Each row was made from one path, in order. Every step used is in the known rows, and no mark comes twice. Write each row's path.
Known rows
B > L > R: [  2  11  -4 -29  -5  31  17  12   0   7  28  12 -65   9  12  14  27 -22
  22 -10  22  21 -24  24  -3  -4  14  34  23  29  -3  20  32   1   7 -12]
R > L > B: [ -9 -10  10 -36  12  16 -33  24   7  14  23  31   9 -24  -5  -9  -4 -52
  12  29 -11  -9 -12 -22 -17  40  -5  55  29  -9 -10 -40  -2 -65  34  30]
Z > R > L > B: [-11 -17   6 -40  12  12 -30  18  16  11  42  29 -15 -16  17   4   0 -49
  23  32  -1 -17 -27 -21  -3  42   6  51  25   1 -26 -45   8 -80  32  24]
P > R: [  6 -15   1   5   8   7  -8  -9   6   1   2  25  -6  11  29  24  -2  21
   4 -28  -8 -30  20  38 -11  -8   9 -17 -11  45   2  25  -3   3  17 -29]
A > R > L: [-14  18  16 -30  28  26  -7  28   3  34  14  46  -3  -1  23   2  16 -10
   8 -15   9 -19 -41   1  -9   9  14  32  27  31  15 -39  43 -19  -6   6]
M > R: [-10 -11  17 -26 -50   5  -5  -3  10 -10 -17  18 -30  -9  27  -7  19   8
  12 -14  19   8  -1  10 -20 -20 -10 -10  -4  28  -3  24 -18  -9 -13  -3]
X > R > L > B: [ -5  -3  20 -52   0  27 -38  30  21  10  40  35   3 -30  11  -6   7 -67
  18  48  -1 -14 -23 -24 -29  39   6  50  40  -3 -16 -32  15 -64  37  44]
M > R > X > B: [  9 -23  22 -16 -48  19 -50   8  -3   0  21   8 -42  -8  14 -13   6 -38
   8  27   7   7   5   3 -60   9  -8 -45  13   1  -4   6  20 -28 -24  14]
M > R > F: [-25  -7  38 -32 -13 -26  -6   3  34  13  -2  -3 -33  21  18 -12   6  12
   2   0  34  37   2  -5  -9 -50 -29 -12 -44  -9 -25   9  23  36   9  22]
A > R: [-15  -8  10   5  -5  -6   3  19   4  21  32  30  -4  26  35 -15  22  17
   2 -26  15 -18 -24   3 -20 -25  -1  27   1  37  -1 -13   8  -6 -26 -30]
X > R > Y: [ 11  13  52 -21  -9  32  -8  15  32  21  19  -2   9   1  10   0  -8 -30
  33  21  47  -3 -32   6 -40 -25  33 -53  17  15 -40  27  35  17   4  52]
R > X > B > L: [ 40 -10 -12 -32 -10  13 -14  23  -8 -16  23  15 -51  -6   5 -12   5 -20
   8  37   4   0   2  -6 -28  41 -15 -20  21   0  -9   7  44 -24   4  29]
L > R > A: [-17  11  10 -34  24  52 -18   8  45  30  38  -1 -46  -5  17  34 -13 -26
  23  26  33  19 -36  15  -6 -36  -5 -16 -24 -25   8  -4  16  15 -11   2]
E > R > L > B: [-22 -12  13 -39 -10  15 -44  28  18  28  26  48  -1 -27  13   5 -11 -44
  18  31  -4 -18  -1  -6 -20  29   7  57  29   7  -6 -25   2 -58  44  32]
T > R: [  4 -28  15  12 -22  29   0   9  13   3  -7  32 -43   4  21  -8  15  -1
  12   9 -19   2  26  29   1 -18  -5  -9   2   2   8  -9   7  34 -21 -36]
T > R > B: [-10  -9  19 -23  27  16 -14  11  13  26  23  16 -64  39  44   3   6 -19
   1  26 -12 -28   2  17 -30  -4 -29 -37 -36   6 -14 -38   0 -13 -18 -10]
E > R > Y: [-14   1  41  -5 -24  18 -13  14  27  47  -2  17   1   4  10  14 -32   2
  32   1  40 -10   2  31 -27 -39  32 -40   5  32 -26  35  15  27  12  37]
X > B: [ 25 -14   2  -5 -13  19 -33  21 -19 -24  27 -21 -27   5  22 -31   2 -40
   2   8   8  -8 -19   3 -40  25 -17 -24  17   2  -5 -14   0 -52  -8 -12]
L > B > R: [  9 -24   0  -6 -11   6 -13   7  41   7  42  43 -45 -20  33 -29  -3  -8
  15  20  10 -13   7 -17 -36 -15 -26  56 -28  -1 -34  13 -11 -52  10 -16]
X > R: [  9  13  19 -35 -20  21  -9   9  26  -5  33  10 -10  -8  31   5  21 -29
  12  33  18  -9 -23  -2 -27  -3  23  -8  17   9 -11  16  32   1   9  22]
Z > R: [ -5 -13 -12  -9  -4 -11   6 -14  15  -9  33  -4 -47  19  42  26   8   7
  20   3  22 -16 -26   3  28   7  21  -5  -7  25 -33 -12  24 -30  -7 -19]
E > R: [-29  -6   3  -6 -44   1 -21   9  20  31   5  35 -20  -6  34  23 -13  16
  11   5  11 -20  23  33  -8 -21  20  11  -2  33   9  28   9  15  19   0]
X > B > L > R > P: [ 12  17   0 -36   5  20 -30   5   3 -21  42  22 -84  18  31  38   1 -38
  15 -40  26  28 -65   8  -6   5  28 -26   2  -3  18  -8  72 -25  20  -9]
X > B > R > Y: [ 25  -6  36  -1  -3  32 -13  16  27  18  24   7 -31  -1  24 -29 -23 -16
  33   1  47  -9 -22   9 -57 -32  -2 -43  -9  14 -48  26  17 -21 -12  13]
T > R > L > B: [ -5 -24  18 -30   0  32 -33  29  16  14  19  47 -13 -23   7 -15   5 -54
  19  35 -21  -8   1  -8 -15  29  -8  50  30  -8  -7 -45   2 -49  23  15]
Z > R > B: [-18   2   3 -36  43 -11  -9  -5  15  19  51 -11 -69  49  58  27   2 -14
   5  21  16 -41 -34  -3 -13  12 -11 -34 -43  20 -41 -39  11 -57  -8   1]
X > B > L > R: [ 16   4  -4 -30 -10  42   1  21  -9  -4  42   3 -79  12  22  -3  29 -44
  22  -6  23  15 -33  26 -21   9   7  23  31  29  -4  15  32 -27   3 -17]
B > R > F: [-11  -2  21 -11  19 -21   2   4  51  27  26   8 -49  19  24 -18  -8  19
   2  13  30  24   7 -14  -9 -58 -34  12 -65 -24 -36  12  39  31  12   4]
M > R > L > B: [-13 -16  20 -50 -12  19 -37  24  12   9  13  40  -5 -27   8 -12   6 -49
  18  23   0  -5 -14 -16 -25  31  -9  49  27   5 -12 -29 -10 -71  29  31]

Write each row's path
[ 19   8 -15 -49  37  -4   8  19   0  -4  23  11 -59  19  24   1   5  -2
   0  27   7 -23 -12  -6 -15  33 -32 -15 -17  11 -21 -13  21 -34  15  26] => R > B > L
[ -9  11   8 -10  10 -10 -29   3  14  -4  36  42 -32  29  40  28  -2   4
   1 -54  20   5 -59  -5  -2 -19  23 -24 -17   2  23 -27  55 -11  -2 -17] => A > R > P
[ 24   2 -16 -46  40   0   5  14   5  -2  24  24 -63  26  37  11   5   8
   1  11   3 -36  -3  11 -19  32 -27 -23 -21  35 -19   0  19 -34  23  13] => P > R > B > L
[-22   1   8 -32   1  30 -38  15  56  37  23  22 -31 -16  35  41 -38   6
  18  44  31 -10  -4  19  -7 -34 -11 -29 -35 -17  12   5  10  23   7  17] => E > R > A
[  7  11  35 -20   4  38  11  15  13  27  16   3 -31  14  -5   7  -4 -26
  40  -8  48  17 -29  23 -25 -24  28 -22  19  29 -34  30  33  14   1  28] => B > L > R > Y
[-31   5  19  -3 -23  23 -17 -16  17  54  22  29 -27  -6 -20  40   6 -22
  12  23   0  33  20  11 -23 -29  39  -3   8  -4   2  21  51  43 -19  21] => L > R > X
[-30  -9  20   7 -19  -3 -19  -3  22  57  25  50  -1   5  -1  19   8  11
   1  17  -2   5  19  -3 -32 -30  20  -3  -1   6   0   2  47  34 -36  16] => A > R > X
[  0  11   0 -48  28  51  -9  15  42  18  37   7 -61  -7  20  32 -10 -24
  26  34  37  19 -35  13  -4 -22 -15 -12 -19 -21   5   2  26  10  -3   8] => B > L > R > A
[-24 -11  26 -18 -48   3 -24 -18  24  32  -9  40 -17 -20 -10  25   6   3
   8  26   2  27  35   2 -32 -27  13 -29  -5   0   1  29  28  33 -24  36] => M > R > X
[  3 -10  19  -9 -29  32 -45  10  -8  16  42   1 -48   1   8   0   7 -57
  12  24   5  15  -7  12 -55   5  11 -25  23  -3  -2   1  34 -21 -20   4] => L > R > X > B
[  2 -12   3 -32  22  35 -30  14  71  20  48  30 -47 -27  35   2 -30 -11
  22  53  31  -6 -14 -15 -27 -30 -42   6 -52 -40 -18  -4  -3 -26   0   4] => L > B > R > A
[  8  26  15 -37  -3   8 -36  -4  28 -22  36  26 -36   4  37  42  -3 -28
   8 -14  24  12 -60  -8 -10  -2  39 -46  -6 -19  16  -6  71  -6  23  18] => X > R > P
[ 35 -13  -9 -28 -13  11 -13  28  -6  -9  34  27 -52   2  18 -17  14 -14
   9  27  10  -6  -6  -5 -33  32 -17 -11  23  12  -8   2  47 -27  -6  16] => A > R > X > B > L
[ -1  -5  51 -18 -28  20  -5   7  19  16 -16   4  -4   0   5  -8 -10  -5
  32 -12  46   9 -14  14 -36 -37  11 -53   3  27 -33  32  -3  10 -10  35] => M > R > Y
[  6  -1   0 -17   4  -2 -40  -4  37 -13  42  51 -59  -4  37  18 -20 -11
   9 -23  17   9 -38 -19 -16 -12   8  -2 -37 -25   1  -9  42 -45  25  -7] => L > B > R > P
[-12 -19  13  -2 -22   5 -30 -13  45  45  33  59 -27 -28  -3   7 -10  -4
  12  51  -4   9  43 -18 -41 -24   4  19 -20 -20 -23  20  32   3  -7  26] => L > B > R > X
[ 30 -14  -2  -1 -14  23 -17  12  20  -7  39  19 -70  -9  49 -39   0 -11
  12   5  22 -17 -10   1 -48 -12 -29   9 -23   9 -23  15   7 -49 -13 -35] => X > B > R
[-27  19  15 -37  36  17 -10   6   3  40  45  -4 -66  44  35  20  10 -40
   4   5  13 -15 -35  16 -38 -10  -8  -9 -27  18 -20 -19   4 -36  -7  -3] => L > R > B
[-16 -16  17 -32  12  14 -33  34  11  25  40  45   6 -11  13 -16   7 -43
  13  17  -3 -18 -24 -21 -27  30  -4  67  32   9 -11 -46   2 -68  20  18] => A > R > L > B
[-18  11   4 -17 -19  -8 -44  -3  25   4  18  45 -43   5  39  56 -27   4
   7 -33  17   5 -26  15   3 -14  37 -35 -20   0  30   1  54   4  32   5] => E > R > P
[ 18  -4   3 -30  22  46 -34  15  57   8  47  11 -64 -18  45  -4 -29 -14
  19  43  37  -8 -28  -3 -36 -29 -43 -30 -50 -34 -10  -3  11 -24 -16  -8] => X > B > R > A
[ 24  16  -4 -66  24   7   4  22  12  -7  37  16 -63  17  38   4  16 -17
   7  42  15 -30 -24  -7 -27  33 -20 -19  -7  15 -25  -2  37 -34  18  37] => X > R > B > L
[-26   7  16 -25  41  -8 -10  17   9  39  49  15 -40  55  54  -2  11  -5
  -7   1  13 -45 -35  -2 -47 -10 -28 -13 -36  29 -19 -38   0 -41 -23  -5] => A > R > B
[ 11  11  -1 -10   7   0 -26 -12  33 -14  29  43 -63   1  38  26 -18   5
   5 -35  20  11 -37  -8  -4 -22  14 -23 -43 -18  10   0  56 -19  11 -15] => B > R > P
[-16 -18  34  -5   4  -8  -4  12  37  24   8   7 -44  28  14 -13   2   5
   4  20   5  34  21   9   6 -49 -25 -10 -41 -27 -17 -13  38  66   4  -4] => T > R > F
[ 18  15   6 -33  22  45 -20  24  13  16  20  38 -48 -25  32 -12  -2 -30
  15   8  13 -16 -33   0 -28  21  -3  18  10   9  -1 -19  43 -50   3   1] => X > B > R > L
[ -5 -18  13 -34  17  21 -39  20  12  14  25  43   5 -18  10   3  -6 -41
  15  13 -15 -22  -3  -2 -21  36   0  45  24  11  -9 -28  -5 -65  41  18] => P > R > L > B
[-10  -6   9   5 -18   7 -14 -19  40  46  17  52 -32 -24  -3  17  -8  12
   8  35  -2  12  39  -6 -32 -34   9  -5 -25 -14 -12  29  46  28 -19  19] => B > R > X
[ 41 -16 -12 -29  -8  14 -19  20  -5 -17  22  24 -53  -2  16  -5   5 -11
   8  26   1  -9   9   9 -30  37 -13 -27  18  16  -8  13  43 -24   9  18] => P > R > X > B > L
[ 16 -23  14  -2 -21  20 -50   5  -6   6  30  13 -28   2  18   3  -6 -30
   6  18  -4 -10  16  18 -57  13   0 -48  10  11  -3   5  25 -23 -10   0] => P > R > X > B
